What can hang from each mark:
lino: vidu
noni: vufira
gulef: kazu vufira
vemuz: vufira
vufira: gulef
ginodu: nivuv tepeg
kazu: vidu
vidu: kazu lino tepeg
tepeg: ginodu noni
bida: gulef tepeg

Every row comes from one small tree of marks. The marks that hang from a mark follow it in brackets, in alphabetical order. Every link used is in the known rows. Which tree was each row made from?
Known rows:
vemuz{vufira}: [  3.6  32.0   5.4   7.9  24.6  24.6   1.3  -2.6  24.8  12.6  -4.7  -5.3
  -0.9 -13.6   3.5  16.6   9.7  18.2   3.6   0.3 -16.6  -1.1]
bida{gulef{kazu vufira} tepeg{ginodu{nivuv} noni}}: [ 48.9 -39.9  -9.1 -21.4 -24.8 -17.1 -16.2  -7.4 -36.3  -5.9  13.9  -0.3
 -28.1 -50.7  23.5  -2.7 -21.0 -29.0 -34.8   7.5  31.8  -1.7]
bida{tepeg}: [  2.5  15.5   3.5   8.6  13.5  33.0 -11.0   3.1  13.9   0.2  -3.7 -12.9
 -20.3 -15.9  11.4 -17.4   6.6  -4.5  -4.3  -8.1  -6.3   0.3]
vidu{kazu lino tepeg{noni{vufira}}}: [ 23.5  -7.3  -1.8   3.0  18.2  19.7  32.1  39.9  11.9  -4.6   1.7  -6.1
 -27.5  -7.2  30.4  -0.9 -20.1 -13.1 -47.4  27.5  50.2 -23.9]
ginodu{nivuv tepeg{noni}}: [ -5.2  -7.3 -10.9  16.8 -14.2 -16.6  -2.0 -17.9 -14.4   8.5  -6.0 -16.3
 -26.5 -19.6  -9.2  14.3   0.0 -15.9  14.0  23.0  13.9   8.3]
tepeg{ginodu{nivuv} noni}: [  2.9 -20.1  -7.0  25.8   1.7  -9.1   9.9   6.6  -6.8   9.5   5.9   1.5
 -22.9 -31.6 -12.1  21.2 -20.2   5.4  -4.7  22.8   6.8  -1.9]
gulef{kazu{vidu{lino tepeg{ginodu noni}}} vufira}: [ 63.2 -49.7   4.4 -18.5   0.1 -10.0  21.7   5.5 -23.5  -2.9   2.6  11.3
 -38.7 -20.3   8.8  10.1 -25.2 -16.9 -69.6  16.8  44.9   5.9]
vufira{gulef{kazu{vidu{lino tepeg{ginodu noni}}}}}: [ 46.4 -47.7  -3.6 -15.3   3.1   3.8  17.0  13.8 -22.8 -12.8   7.4   5.5
 -31.4 -18.5  11.7   0.3 -12.6 -11.1 -54.2  20.3  56.0  10.8]
vidu{kazu lino tepeg{noni}}: [ -1.8 -17.5  -5.1  11.7  22.9  26.2  39.5  26.9  17.5  -3.0   0.4 -14.6
 -39.7  -9.5  29.1  -4.2  -9.6  -9.5 -38.0  27.9  46.1  -4.0]
ginodu{nivuv tepeg{noni{vufira}}}: [ 18.3   2.7  -7.5   6.8 -18.0 -22.0 -10.7  -6.3 -20.3   9.2  -4.3  -8.6
 -12.6 -17.5  -8.0  16.7 -11.3 -20.2   3.6  22.2  16.5  -9.4]
bida{gulef{kazu vufira} tepeg}: [ 41.9  -5.7   7.1 -25.9  -7.0  11.5 -25.4  -9.3 -13.4 -15.5   0.7  -8.8
 -23.9 -36.8  30.7 -20.4   5.5 -20.7 -28.7 -15.9  16.8   3.6]
gulef{kazu}: [ 11.2   5.5  12.0  14.8   5.1   5.9  -7.6  -7.0  10.7  -6.3  -8.1 -10.8
 -34.9 -17.8   1.5  13.5   3.9  13.5 -19.6   4.5   1.6  11.1]
bida{gulef tepeg{noni{vufira}}}: [ 36.0  12.3   3.4  -6.2   7.2  35.8 -21.7  26.9 -10.2 -13.1  12.7   7.3
 -10.6 -30.9   7.4 -22.7 -11.4 -26.7  -7.3 -15.2  14.2 -20.9]
lino{vidu{tepeg}}: [  1.0   5.7   3.8  16.3  17.7  22.0   2.8  12.0  17.2  -7.5 -28.1 -11.2
 -15.0   8.7  15.5  -3.8   1.8 -13.8 -12.6  -8.7   4.8  16.8]
vufira{gulef{kazu{vidu{lino tepeg{ginodu{nivuv}}}}}}: [ 40.8 -43.6 -12.2 -18.8  -1.9 -22.2   8.2  -3.1 -18.5  -6.7   2.8 -22.8
 -12.9 -15.2  19.6   6.0  -8.0  -6.8 -37.4  24.6  53.7   6.7]
vidu{kazu tepeg{noni{vufira}}}: [ 26.6  -9.8   0.7   8.2   1.9  20.9  23.3  34.1   5.5  -3.6   4.6  -2.4
 -27.5  -7.5  19.6  -4.7  -8.2 -12.1 -47.0  16.0  38.5 -18.4]
lino{vidu{tepeg{ginodu{nivuv} noni}}}: [  8.4 -27.8 -11.8  20.2   1.7  -5.6  11.9  13.5  -7.8   1.5 -15.4  -2.6
 -17.7  -5.6   7.5  13.8 -23.4 -20.6 -18.6  15.0  20.1  11.5]
kazu{vidu{lino tepeg{noni}}}: [ 19.7 -13.5   3.8   9.2  27.1  22.5  21.3  18.3   2.1  -4.1  -1.6  -0.9
 -28.0  -4.6  -4.7  -2.1 -11.7 -13.7 -18.6   6.5  29.2   6.1]
tepeg{ginodu noni{vufira{gulef{kazu}}}}: [ 44.3 -19.2   3.5  -4.9 -15.4  -2.8  -4.1  14.6 -27.0  -8.9  10.1  20.8
 -21.9 -32.6   5.9  17.8 -15.3   3.1 -47.8  19.8  29.0 -10.0]
noni{vufira{gulef{kazu}}}: [ 35.1  10.6   8.4  -7.0  -8.5  -0.7 -17.4   0.3  -8.4 -14.3  -2.0   0.9
 -12.1 -18.5  17.5  11.2   5.7   8.2 -28.1   6.3  19.4  -2.6]
vidu{lino tepeg}: [ -1.0   9.1  -6.7  10.4  28.3  23.2  22.3  18.7  22.4  -5.1 -11.1 -16.1
 -26.4  -6.5  18.5  -4.4  -2.3   2.4 -13.4  10.1  19.7  -3.1]
kazu{vidu}: [ 18.3   1.4  17.7  14.5  19.0  18.5  -2.4   0.9   8.9  -0.4  -5.8  -7.2
  -7.1  -9.3 -21.5   0.7   7.1   4.1  -0.1  -8.3  -5.9  10.8]

Write each row's tree:
[ 30.6 -14.8  14.8  -5.7  -2.9   3.2 -13.8 -15.6 -11.2 -11.8  -0.7  -7.2
 -14.3 -15.3   0.7   5.9  16.8   2.7 -20.4  -1.4  20.0  23.6] | vufira{gulef{kazu{vidu}}}
[ 26.7 -10.2  12.4 -11.2  12.7   1.7  -5.4 -10.8  -5.9 -10.5  -5.2 -10.8
 -14.5 -15.3   9.7   7.9   5.0  -1.3 -19.8  10.2  30.0  18.5] | vufira{gulef{kazu{vidu{lino}}}}
[ 33.5 -27.6  -8.2  -1.2  16.0  18.6  39.8  50.9   5.2   0.1   7.7  -0.7
 -25.4 -14.6  24.3  -1.0 -29.8 -10.9 -63.4  34.7  52.5 -34.9] | vidu{kazu lino tepeg{ginodu noni{vufira}}}
[ 50.8 -27.2  -7.8  -3.5  10.4 -11.8  18.2  28.2 -16.7   5.4   7.4   0.2
  -8.0 -11.8  -5.3  10.1 -37.1 -19.7 -29.2  23.4  39.9 -21.4] | kazu{vidu{lino tepeg{ginodu{nivuv} noni{vufira}}}}
[ 46.9 -11.9   1.9  -5.3  -3.4  17.2   2.6  20.5 -21.4 -11.2   7.7  14.5
  -6.1  -7.8   1.7  -8.2   2.8 -13.8 -27.6  -2.8  35.0  -2.2] | kazu{vidu{tepeg{noni{vufira{gulef}}}}}
[ 33.1  -8.6  -9.5   2.6  -7.1  -1.3 -10.7  15.6 -17.8   9.4  12.2   5.3
 -12.1 -28.3   3.8   2.4 -28.8 -17.9 -20.6  13.6  12.4 -24.9] | bida{tepeg{ginodu{nivuv} noni{vufira}}}
[ 22.1 -19.1  -5.2   0.2   8.1  39.8  -5.1  27.7  -9.8  -9.5  16.4   5.6
 -19.7 -43.4   0.7 -24.6 -12.7 -17.8 -11.9  -7.2  11.5  -9.7] | bida{gulef tepeg{ginodu noni}}
[ 28.7 -31.3 -16.3   0.3   7.5  -7.8  37.0  38.9  -3.2   7.0   7.9 -13.6
 -18.1 -15.9  27.4   8.5 -36.4 -14.0 -49.9  45.5  58.3 -33.6] | vidu{kazu lino tepeg{ginodu{nivuv} noni{vufira}}}
[ 52.6 -33.9   2.0 -24.4 -14.5   9.4 -13.3   5.3 -29.3 -12.3  12.7  12.0
 -33.2 -50.2  20.1 -12.6 -15.5 -24.8 -47.9  -2.7  25.1  -2.8] | bida{gulef{kazu vufira} tepeg{ginodu noni}}
[ 70.6 -31.9   7.0 -11.9   8.2   1.6   9.6  28.1 -16.7  -7.6   6.0   7.0
 -29.7  -9.7  -3.1   9.9 -35.7 -16.4 -64.2  17.5  43.9 -13.3] | gulef{kazu{vidu{lino tepeg{ginodu noni{vufira}}}}}
[ 70.6 -38.2  -7.6 -22.4 -21.4 -25.7  -7.6   4.2 -30.4  -7.5   5.8 -10.9
  -3.1 -11.7  12.3   4.6  -6.4  -7.7 -46.4  13.2  45.2  -6.3] | noni{vufira{gulef{kazu{vidu{tepeg{ginodu{nivuv}}}}}}}
[ 35.2 -19.1   1.9 -16.7   9.6   6.4   5.6  -1.0  -6.8 -17.0  -5.3 -16.2
 -22.6  -5.4  23.5  -4.3   7.9  -6.9 -34.5   7.2  46.2  16.4] | vufira{gulef{kazu{vidu{lino tepeg}}}}
[ 15.2  -2.3 -14.9  -5.6 -27.0 -23.9 -10.3 -11.0 -32.8   1.7  -0.3  -4.8
  -2.2 -23.1   8.0  12.5   0.5 -21.2   4.9  24.5  30.6  -4.9] | ginodu{nivuv tepeg{noni{vufira{gulef}}}}
[ 42.7 -10.8  -1.2 -24.7  13.8   9.9   9.6  -6.5  -9.0  -5.0   4.4  -0.5
 -19.8  -8.0  24.4  14.9   5.2  -9.5 -37.4  15.8  45.4  15.3] | vemuz{vufira{gulef{kazu{vidu{lino tepeg{noni}}}}}}
[ 12.1 -40.8  -1.0  15.2   8.1  23.4  30.5  31.2   4.0  -1.8 -11.5  -3.0
 -24.6  -3.3  21.1  -1.3 -16.2 -24.1 -53.5  18.2  33.2   5.1] | lino{vidu{kazu tepeg{ginodu noni}}}
[ 51.1 -25.6  -0.9 -10.9 -13.6   0.4  -5.7  21.7 -27.8 -17.9 -10.4  17.6
 -17.6  -7.7  26.5   8.2 -20.0 -24.3 -62.6  12.2  41.2   4.8] | lino{vidu{tepeg{ginodu noni{vufira{gulef{kazu}}}}}}
[ 55.9  -3.2  18.3 -14.4  -7.3  -1.5 -22.7  -3.5 -18.4 -12.1   0.1   0.6
  -1.4 -13.8   0.8   6.4   7.5  -1.0 -29.9  -0.7  22.6   4.5] | noni{vufira{gulef{kazu{vidu}}}}
[ 51.5 -27.9  -7.3 -10.2 -20.0   1.4   5.1  24.2 -24.6 -15.3   9.8  16.3
 -30.7 -23.0  19.5   4.1 -10.9  -4.1 -63.0  17.0  45.8 -10.9] | vidu{tepeg{ginodu noni{vufira{gulef{kazu}}}}}
[ 63.1 -12.5   7.5 -20.2 -10.6   2.5 -11.9   5.1 -17.6 -16.5   0.5  -4.2
 -12.2  -2.8  15.6  -7.2  10.2  -8.0 -44.3  -4.1  37.8   2.4] | noni{vufira{gulef{kazu{vidu{tepeg}}}}}
[ 58.9  -8.1   5.5 -26.7   5.2   1.4  -2.0  10.2 -13.1 -16.1  -3.2  -9.7
  -9.8  -2.3  24.8  -1.6  -1.8 -12.8 -43.5   6.8  49.3  -2.7] | noni{vufira{gulef{kazu{vidu{lino tepeg}}}}}
[ 31.8 -25.3  -2.3  -2.6  27.8  20.2  23.9  26.7   7.8   0.8  -3.2 -11.6
 -11.1  -8.2  -2.8 -10.0 -13.7  -2.3 -29.9   7.0  22.3  -6.0] | kazu{vidu{lino tepeg{ginodu}}}
[ 38.3 -15.1  -6.3   8.9   1.7  17.2  16.1  40.7  -5.7  -1.7   5.1  16.8
 -24.4 -16.8  -1.0  -0.8 -21.6  -1.5 -42.6  10.3  20.2 -22.9] | vidu{tepeg{ginodu noni{vufira}}}
